What can hang from each mark:
tegitef: tasi
tasi: gigu vegu
kitaz: tasi vegu
gigu: tasi
vegu: kitaz mepal tasi
mepal: gigu tegitef vegu
vivos: kitaz tasi

Each row was made from one small tree. Brackets hold a mark, then the marks that hang from it, in alphabetical order. Every link used is in the known rows. Write each row's tree.
In the rows, 128 means zero.
Known rows:
{mepal {gigu tasi} vegu}: [157 127 169 173 172  82 164 102 138 159  95 118 124 187 136 149 107 164
 117]
{vegu {mepal gigu tegitef}}: [131 140 192 169 176  97 162 104 131 175 132 141 138 145 123 145  98 163
 114]
{mepal {gigu tasi} tegitef vegu}: [152 138 183 186 177  85 155 109 131 169 110 127 125 180 129 151 102 166
 126]
{mepal tegitef}: [134 121 187 186 138  89 135 113 109 181 105 116 138 151 127 160 118 163
 115]
{gigu {tasi {vegu kitaz {mepal tegitef}}}}: [126 114 173 175 186  85 159 129 139 148 125 134 136 146 104 129 104 131
 136]
{tegitef {tasi gigu}}: [125 133 176 141 143 110 154 104 139 179  96 121 147 155 123 174 136 182
 139]
{vivos {kitaz vegu} tasi}: [131  95 185 189 160  85 162 131  85 209 114 136 135 149 143 160 126 164
 117]
{tasi gigu {vegu kitaz}}: [155 131 161 166 164  95 140 126 115 176 109 126 132 150 124 152 110 149
 149]
{gigu {tasi {vegu mepal}}}: [115 107 155 150 175  89 162 131 149 145 104 117 144 163 127 146 108 150
 121]
{vegu mepal {tasi gigu}}: [131 120 156 138 169 111 154 117 157 172 110 158 144 139 123 152 102 169
 121]
{tasi gigu {vegu mepal}}: [123 129 157 144 171 102 151 130 139 182 116 128 155 144 132 158  98 161
 138]
{gigu {tasi vegu}}: [131 111 156 158 160  86 141 133 128 148  93 109 131 179 135 157 121 157
 124]
{kitaz {tasi gigu vegu}}: [134 148 147 144 163 110 155 118 121 189 108 113 149 162 113 183 109 168
 148]
{tegitef {tasi gigu vegu}}: [121 133 168 131 156 104 142 133 141 184 107 120 141 158 124 176 130 183
 155]
{vivos {tasi gigu {vegu mepal}}}: [116 114 155 150 191  98 151 131 139 196 125 148 151 131 131 161  91 166
 141]
{vegu {mepal gigu} tasi}: [135 122 170 140 182  95 162 113 157 158 120 162 121 152 123 140 100 170
 104]
{gigu tasi}: [137 108 165 169 148  94 152 105 126 142  82 111 138 176 133 154 126 155
 109]
{gigu {tasi {vegu {mepal tegitef}}}}: [112 116 170 163 178  92 151 135 143 155 120 125 146 157 120 147 104 151
 127]
{tasi gigu {vegu kitaz mepal}}: [140 127 161 156 179  96 161 124 136 174 121 134 145 134 116 141  99 140
 144]
{tegitef tasi}: [120 110 184 153 134  91 156 106 139 172  93 110 136 157 120 167 144 177
 118]
{tegitef {tasi gigu {vegu mepal}}}: [106 130 168 122 170 105 162 130 162 182 117 129 154 142 116 164 120 176
 149]
{kitaz {tasi gigu} {vegu {mepal tegitef}}}: [130 161 174 154 171 122 182 103 106 215 128 123 165 139  94 154 110 158
 132]

Which tree is each row?
[143 136 188 176 198  97 177  93 138 139 131 150 131 152 106 122 101 136
 125] -> {vegu kitaz {mepal {gigu tasi} tegitef}}
[112 141 203 146 174  99 173 103 154 176 134 144 137 144 107 153 117 177
 126] -> {vegu {mepal gigu {tegitef tasi}}}
[170 142 176 183 172  81 189  83 127 186 111 119 124 159  97 149 103 150
 128] -> {mepal gigu {vegu {kitaz tasi}}}
[172 129 188 190 180  76 149 117 137 184 126 163  99 149 110 134  95 161
 129] -> {mepal gigu tegitef {vegu kitaz tasi}}
[131 137 168 167 153 119 176 105 115 185 111 130 165 158 120 195 114 166
 144] -> {vivos {kitaz {tasi gigu}}}
[132 112 158 164 198  94 161 124 136 188 129 155 141 120 115 144  90 146
 147] -> {vivos {tasi gigu {vegu kitaz mepal}}}
[124 147 162 137 188  96 183 111 142 175 133 127 141 157 105 157  94 162
 126] -> {kitaz {tasi {vegu {mepal gigu}}}}
[139 139 184 149 189  96 160 127 126 192 137 162 116 148 115 125 106 169
 107] -> {kitaz {vegu {mepal gigu tegitef} tasi}}
[120 158 174 150 192  98 173 115 134 185 147 135 140 152  99 158  91 165
 135] -> {kitaz {tasi {vegu {mepal gigu tegitef}}}}
[108 104 165 163 194 101 161 145 136 197 140 164 159 131 140 176  90 166
 153] -> {vivos kitaz {tasi gigu {vegu mepal}}}
[107 144 173 160 183 115 177 134 131 201 148 148 172 138 105 187  90 162
 164] -> {vivos {kitaz {tasi gigu {vegu {mepal tegitef}}}}}
[131 118 154 160 175  98 130 135 118 197 112 139 137 147 140 172 102 174
 145] -> {vivos {tasi gigu vegu}}
[146 135 197 181 156  92 160 107 140 204 113 129 138 135  99 158 121 164
 161] -> {mepal {tegitef {tasi gigu}} {vegu kitaz}}
[134 106 183 174 170  88 156 116 146 166 124 163 126 123  97 129 105 144
 116] -> {vegu kitaz {mepal tegitef} tasi}
[134 126 179 174 149  96 186 117  88 200 110 112 148 164 115 170 133 157
 118] -> {vivos {kitaz tasi vegu}}
[160 121 169 162 170  77 149 119 146 182 104 146 107 168 132 151 101 179
 114] -> {mepal gigu {vegu tasi}}
[146 128 188 165 192  92 160 110 147 161 140 178 113 133 100 124  95 151
 121] -> {vegu kitaz {mepal gigu tegitef} tasi}
[174 127 184 192 166  71 166  97 124 180 106 123 114 159 123 138 104 151
 123] -> {mepal gigu {vegu kitaz}}
[126 145 204 156 159  96 152 105 132 178 124 134 125 159 116 163 129 185
 130] -> {mepal gigu {tegitef tasi}}
[129 107 174 183 166 105 153 121 111 196 117 156 151 143 146 184 107 172
 141] -> {vivos kitaz {tasi gigu}}
[132 128 169 151 187 100 178  96 149 136 111 137 138 172 127 137 106 154
 109] -> {vegu {mepal {gigu tasi}}}
[128 138 181 163 189 101 168 102 141 147 125 143 139 164 120 140 100 157
 118] -> {vegu {mepal {gigu tasi} tegitef}}
[119 148 205 141 179  97 179 112 128 199 137 134 132 148 106 136 130 175
 121] -> {kitaz {vegu {mepal gigu {tegitef tasi}}}}
[172 126 176 188 181  77 172  96 134 151 101 125 117 178 122 132 108 143
 126] -> {mepal {gigu tasi} {vegu kitaz}}
[160 120 160 159 161 104 142 113 133 167 101 157 123 144 117 147 114 154
 132] -> {vegu kitaz {tasi gigu}}
[156 118 156 160 156  94 141 124 147 194  94 141 131 155 132 163 102 178
 129] -> {mepal {vegu {tasi gigu}}}
